What can hang from each mark
nareb: gorabud somef
mamo: gorabud nareb nipi
kedoz: mamo
nipi: kedoz
luku: gorabud kedoz mamo nareb somef

Each row was made from one small tree. Brackets hold a mark, then the marks that hang from it, in alphabetical order. Every link used is in the known rows. Write each row's tree.
Known rows
{nipi {kedoz {mamo gorabud}}}: [  2.2, -16.8,  23.3,   7.9, -24.3,   9.1,   6.7,  -6.9,  15.7,   5.4,
   4.5, -11.7,  -0.9, -15.3, -23.1,  13.4,  16.0]
{nipi kedoz}: [  8.5, -25.7,   4.6,  -1.2, -13.7,  33.8,  24.8,  12.0,  -0.8,  26.7,
   2.9,  12.3, -23.9, -24.8,  -8.9,  24.3, -27.1]
{nareb somef}: [ -5.0,  -4.1, -31.9, -10.8,  -7.3,  19.8,  16.0,  27.5, -12.0,  30.2,
   0.5,  17.4, -22.5,  -5.9,   6.0,   8.3, -29.1]
{kedoz {mamo gorabud nareb}}: [  2.2, -14.2,   5.3,  18.9, -13.3, -19.3,  -3.9,   3.1,  17.7, -20.1,
  -9.9, -27.8,  11.6,  21.7, -17.8,   0.9,  11.9]
{luku mamo {nareb gorabud somef}}: [-24.8,  16.8, -28.2, -21.4,   7.3, -37.1, -25.9,  19.8,  -5.7,  19.1,
   4.9,  17.6,   8.3,  -6.5,  35.1,   3.2,  20.7]
{mamo {nareb gorabud}}: [  2.1, -10.3, -16.4,   5.5,   4.4, -17.2,  -5.8,  23.0,  -0.4,   4.1,
  -9.1,   0.1,   2.6,   7.2,  16.2,  -5.5, -17.4]
{nipi {kedoz {mamo gorabud {nareb somef}}}}: [ -1.8, -10.0,  15.1,  -5.9, -17.7, -15.7, -32.8,   8.1,  20.9, -11.4,
   6.1, -14.5,  12.7,  -2.8,  -8.5,  -6.0,  12.3]
{luku kedoz {mamo gorabud nipi} {nareb somef}}: [-3.9, 11.0,  1.1, -0.8,  3.1, 15.4,  0.6, -3.7, -2.2,  1.1,  9.6,  5.2,
  5.0,  6.8, -8.7, -8.7, 40.2]
{luku kedoz {nareb gorabud somef}}: [ -5.7,  16.1, -30.9, -23.2,   8.9, -24.1, -12.2,  12.5, -21.3,  28.0,
  12.7,  23.9, -11.5,  -7.1,  30.5,  -1.2,   8.2]
{nipi {kedoz mamo}}: [  3.1, -18.2,  13.8,   2.9, -20.8,  23.6,  19.2, -11.9,   4.5,  15.7,
  16.3,   2.4, -18.9, -26.5, -17.0,  29.5,  -5.0]
{kedoz {mamo {nareb gorabud} nipi}}: [  0.0,  -1.5,   6.6,  21.4,   5.1,   2.1,  -8.8, -14.6,   0.2, -14.4,
   7.7,  -5.9,  15.0,   5.5,  -0.6,  -8.0,  -2.8]
{mamo gorabud nareb nipi}: [ 12.4, -19.6,   8.5,  26.2,   0.7,  18.3,   4.3,  10.7,   9.5, -17.3,
 -19.2, -17.2,  12.6,  23.4, -20.8, -14.3, -17.8]
{luku somef}: [  4.7,  -2.4, -15.2, -14.7,  -1.5,  -3.0,  38.8,   6.2, -13.3,  19.2,
 -16.6,   9.2, -32.2, -10.9,   4.8,  22.0, -43.3]
{kedoz {mamo gorabud {nareb somef} nipi}}: [ -2.2,   0.1,   6.5,  13.7,  -4.5,   4.7, -19.7,  -2.7,  10.1, -21.1,
   0.9, -16.4,  20.1,  17.8, -13.9, -19.6,   3.3]
{luku {kedoz {mamo nipi}} somef}: [ 13.9,   9.9,  13.0,   2.6,  -1.8,  33.8,  52.1, -42.7, -19.2,   5.5,
  14.1,   7.5, -33.0, -16.2, -15.5,  14.5,  -9.2]
{luku gorabud mamo nareb somef}: [-23.0,  22.2,  -3.2, -31.6,  10.9, -55.3,   0.6,  -6.8,   3.4,  -0.7,
 -23.9,  -1.0,   0.8,  -3.5,  13.9,  34.6,  19.7]

Write each row's tree
[  0.2,  25.2,   4.5, -14.2,  17.9, -13.1,  15.5, -26.9, -18.7,   4.9,
   5.2,  16.0,  -8.1, -13.5,  19.9,   4.6,  19.2]
{luku kedoz {mamo nipi} {nareb gorabud} somef}
[  4.3,  -5.3,   5.8,  -7.8,   7.9,  14.4, -31.7,  12.0,  -1.8,   5.4,
  10.4,  15.5,   9.2, -17.8,  17.6, -20.1, -24.0]
{mamo {nareb gorabud somef} {nipi kedoz}}
[  0.8,  -6.6,  13.9,  27.1, -12.4,  29.1,  19.0, -17.1,   4.8,  -4.9,
   0.9, -12.7,   4.8,   4.9, -31.3,   0.7,   6.1]
{kedoz {mamo gorabud nipi}}
[ -5.9,   0.3,   2.6, -13.8,  -5.8, -23.0, -40.4,   5.9,   6.8,   1.9,
  19.0,   3.4,   8.9, -18.3,  19.6,  -5.9,   6.0]
{nipi {kedoz {mamo {nareb gorabud somef}}}}
[-25.8,  15.2, -27.0, -31.0,   7.8, -35.7, -23.3,  19.0,  -4.5,  17.7,
 -12.4,  10.4,   3.4,   5.5,  17.6,  21.1,   1.1]
{luku gorabud {nareb somef}}
[-10.9,   9.7, -19.2,  -6.0,  -1.5, -30.8, -29.2,  10.5,   2.0,   0.9,
  10.5,   0.2,   8.6,   2.5,  21.8,  -9.4,   3.5]
{kedoz {mamo {nareb gorabud somef}}}
[  7.3,  -8.9,  -2.9,  16.9,  10.8,  10.0,  -2.9,   6.5,  -4.6,  -3.5,
  -5.7,   2.5,   7.6,   6.7,   7.5, -13.2, -25.7]
{mamo {nareb gorabud} nipi}
[  7.3,  20.7,  22.6,  -4.4,   9.5,  -3.7,  15.9, -41.8,  -2.1, -21.8,
  -1.9,  -8.4,  -5.0,   3.3, -12.0,  10.9,  16.0]
{luku gorabud {kedoz {mamo nareb nipi}} somef}
[  6.2, -12.2,  18.9,  30.5,  -6.9,  10.0,   0.2, -11.8,  14.9, -29.0,
  -5.7, -25.7,  18.5,  21.6, -28.8,  -8.7,   3.9]
{kedoz {mamo gorabud nareb nipi}}
[ 14.0,   8.8,  18.6,   6.0,  -0.7,  31.9,  47.3, -18.4,  -4.0,  -1.2,
  -6.0,  -0.5, -15.2,  -7.7, -18.4,  -4.6,  23.5]
{luku kedoz {mamo gorabud nipi} somef}
[ -4.8,   1.6, -28.6, -11.0,   5.9, -22.8, -24.0,  32.9,  -3.3,  10.2,
  -2.9,   9.6,   2.7,   3.9,  29.7, -17.5, -17.1]
{mamo {nareb gorabud somef}}
[  3.4,  -7.8,  -3.8,   8.4,   1.7,  13.6, -14.2,  20.7,   5.2, -11.0,
 -11.9,  -8.0,  13.0,  19.5,  -8.1, -25.2, -18.5]
{mamo gorabud {nareb somef} nipi}
[-12.9,  18.3, -23.2, -29.9,   7.6, -19.4,  -7.2,   8.4, -10.8,  20.4,
  -1.4,  15.7,  -9.0,   2.9,  11.8,  17.0,  20.1]
{luku gorabud kedoz {nareb somef}}
[ 17.1, -28.7,  31.3,  16.7,  -4.1,  26.1,  -4.9,   4.4,  16.9, -14.5,
 -10.0, -13.5,  11.1,   3.1, -22.4,  -8.9, -16.7]
{mamo gorabud nareb {nipi kedoz}}
[ 14.1,   0.2,   7.5,  20.9,   9.2,  30.7,  17.1,  -7.3,  -3.8,  -6.1,
  12.1,   5.6,   3.0,   1.1,   0.2, -14.4,  28.8]
{luku kedoz {mamo {nareb gorabud} nipi}}
[ -2.2,  -1.1,  -2.3,   8.1,  -1.2,  19.8,  -7.2,  -5.6,  -1.1, -10.3,
  13.0,  -2.6,   2.8,   7.3,  -7.4,  -4.4, -17.5]
{kedoz {mamo {nareb somef} nipi}}
[ -6.6,  10.8,  -5.7,   5.3,   5.1,  -2.7, -28.0,  -5.2,  -4.0,  -6.7,
  14.7,   3.1,  15.3,   2.8,  12.8, -19.8,  -3.9]
{kedoz {mamo {nareb gorabud somef} nipi}}
[ -6.6,   9.7,  12.3,  -6.8,   8.6, -23.3,   7.0, -13.6,   2.8, -13.8,
 -19.5,  -8.1,   8.6,   5.2,  -3.6,   7.4,   5.9]
{luku {mamo gorabud nipi} nareb somef}
[ 15.5,  -0.1,   1.8,  -7.1,   1.7,  -1.6,  35.9,  -4.1,  -2.7,  -6.3,
  -4.5,  -0.6, -24.0,  -1.6,   1.8,  11.1,   8.4]
{luku kedoz {mamo nareb} somef}
